Each row was made from one small tree. The marks that hang from a mark follow it in brackets, in the order of their numbers. Every link used is in the known rows. Write each row's tree.
In the rows, 128 means zero.
Known rows:
Z632{Z244{Z370 Z588}}: 146	146	131	132	213	94	124	149	136	140	119	131	131	105	136	103	138	131	122
Z588{Z346{Z13 Z370 Z439 Z947}}: 53	167	125	145	143	139	170	132	134	150	167	83	104	81	107	136	114	137	143
Z346{Z13 Z370 Z439 Z947}: 64	183	131	144	166	139	197	135	144	162	146	95	106	93	109	121	124	134	144
Z244{Z370 Z588}: 143	128	131	131	186	98	119	143	115	151	111	125	127	117	135	115	130	124	121
Z13{Z346{Z370 Z947}}: 102	148	121	134	141	137	166	134	118	141	151	64	130	127	131	135	130	124	130
Z588{Z346{Z13 Z370 Z439}}: 69	157	127	143	135	145	139	123	139	138	162	98	113	94	114	143	108	140	140
Z370{Z346}: 127	110	130	128	133	140	151	121	138	128	111	135	131	132	133	123	141	128	119
Z632{Z244{Z370{Z346}}}: 137	124	135	134	164	118	155	137	150	128	112	145	134	110	139	111	145	133	120
Z588{Z346}: 118	112	122	130	104	128	100	125	120	116	149	118	126	117	125	143	120	131	127
Z659{Z346{Z13 Z370}}: 95	168	128	136	136	146	135	127	145	142	151	86	124	131	127	120	133	130	142
Z659{Z346{Z439 Z947}}: 106	144	129	137	144	122	185	125	143	137	142	63	129	128	90	111	142	124	144
Z899{Z244{Z370{Z346{Z439}} Z588}}: 121	131	138	136	220	100	191	121	154	150	105	124	139	116	121	95	141	124	119
Z899{Z244{Z370{Z346} Z588 Z947}}: 134	143	120	135	234	101	163	133	130	157	98	140	133	111	149	87	149	120	111
Z659{Z346}: 133	128	127	128	120	128	125	123	136	122	138	92	137	147	119	119	140	124	135
Z346{Z13 Z439}: 92	156	134	137	150	126	166	126	142	135	135	125	112	114	112	124	126	135	137
Z659{Z346{Z13}}: 110	150	130	132	127	127	136	127	138	126	146	99	121	139	124	117	140	130	139
Z370{Z346{Z947}}: 113	117	128	130	141	133	185	129	135	139	118	119	122	120	124	115	146	126	122
Z588{Z346{Z13 Z439 Z947}}: 68	147	126	142	136	121	170	132	130	135	163	96	102	90	103	132	121	137	139
Z370{Z346{Z439}}: 113	114	134	133	147	139	181	115	152	131	108	126	130	127	112	119	137	130	125
Z899{Z244}: 120	145	131	129	146	119	149	118	144	124	140	129	138	128	131	116	130	127	130

Which tree is each row?
99	157	107	140	208	134	126	132	123	156	137	92	121	91	118	122	114	128	129 => Z244{Z588{Z346{Z370 Z439}} Z947}
100	156	135	141	178	111	194	149	147	145	129	137	111	88	138	103	152	137	126 => Z632{Z244{Z370{Z346{Z13 Z947}}}}
135	164	117	135	227	89	139	139	121	156	117	132	130	106	146	94	135	121	120 => Z899{Z244{Z370 Z588 Z947}}
132	132	137	137	231	106	177	137	158	143	101	128	133	104	120	95	147	132	119 => Z632{Z244{Z370{Z346{Z439}} Z588}}
97	142	126	140	176	91	134	153	105	156	150	106	100	84	132	121	129	131	125 => Z244{Z370 Z588{Z346{Z13 Z947}}}
91	152	121	135	174	134	104	136	125	148	152	102	112	99	137	130	116	135	130 => Z244{Z588{Z346{Z13 Z370}}}
126	128	127	133	177	90	111	130	122	136	145	115	133	106	134	118	124	127	121 => Z899{Z244{Z370 Z588{Z346}}}
83	177	132	142	153	145	163	121	156	144	149	74	124	125	106	119	129	132	149 => Z659{Z346{Z13 Z370 Z439}}
121	120	123	136	170	92	122	149	102	151	141	97	115	92	126	124	127	125	122 => Z244{Z370 Z588{Z346{Z947}}}
88	154	124	139	158	137	195	128	130	143	150	57	131	120	110	133	127	125	136 => Z13{Z346{Z370 Z439 Z947}}
78	145	122	142	137	140	162	127	133	147	159	76	118	89	100	139	113	133	140 => Z588{Z346{Z370 Z439 Z947}}
120	133	122	142	179	120	175	129	130	151	95	135	124	105	124	113	136	126	121 => Z244{Z370{Z346{Z439}} Z947}
101	164	124	140	185	111	177	130	137	148	118	154	119	104	154	99	145	129	121 => Z899{Z244{Z370{Z346{Z13}} Z947}}
110	130	137	136	144	120	157	133	132	143	114	147	115	115	143	121	139	132	122 => Z244{Z370{Z346{Z13}}}
89	140	129	134	149	132	193	135	136	145	126	129	107	112	130	113	148	131	126 => Z370{Z346{Z13 Z947}}
96	136	134	139	154	114	185	142	128	156	121	131	105	100	136	114	144	130	124 => Z244{Z370{Z346{Z13 Z947}}}
99	140	117	134	175	129	126	140	118	156	151	80	118	95	124	127	121	128	128 => Z244{Z588{Z346{Z370 Z947}}}
77	178	126	139	153	139	169	141	133	159	147	105	106	98	131	122	126	133	138 => Z346{Z13 Z370 Z947}
144	109	134	130	189	110	142	136	125	152	94	132	128	122	139	108	143	124	113 => Z244{Z370{Z346} Z588}
97	156	134	138	142	127	164	121	149	129	145	86	122	134	103	114	137	130	144 => Z659{Z346{Z13 Z439}}
78	164	131	140	157	120	200	134	138	147	142	108	104	100	104	118	131	133	141 => Z346{Z13 Z439 Z947}
113	124	119	131	168	110	126	140	112	141	147	93	115	103	120	124	129	127	124 => Z244{Z588{Z346{Z947}}}
101	135	127	135	149	118	197	128	124	127	146	69	128	130	106	129	134	123	132 => Z13{Z346{Z439 Z947}}
87	161	127	140	160	140	189	130	141	158	137	87	122	100	104	123	121	128	141 => Z346{Z370 Z439 Z947}
133	126	118	136	163	120	147	136	117	149	98	147	124	111	146	116	141	124	116 => Z244{Z370{Z346} Z947}
119	150	120	138	221	108	154	147	119	165	96	145	108	102	152	97	147	126	114 => Z244{Z370{Z346{Z13}} Z588 Z947}
80	159	123	135	187	100	160	135	130	141	168	102	110	96	127	107	135	131	129 => Z899{Z244{Z588{Z346{Z13 Z947}}}}
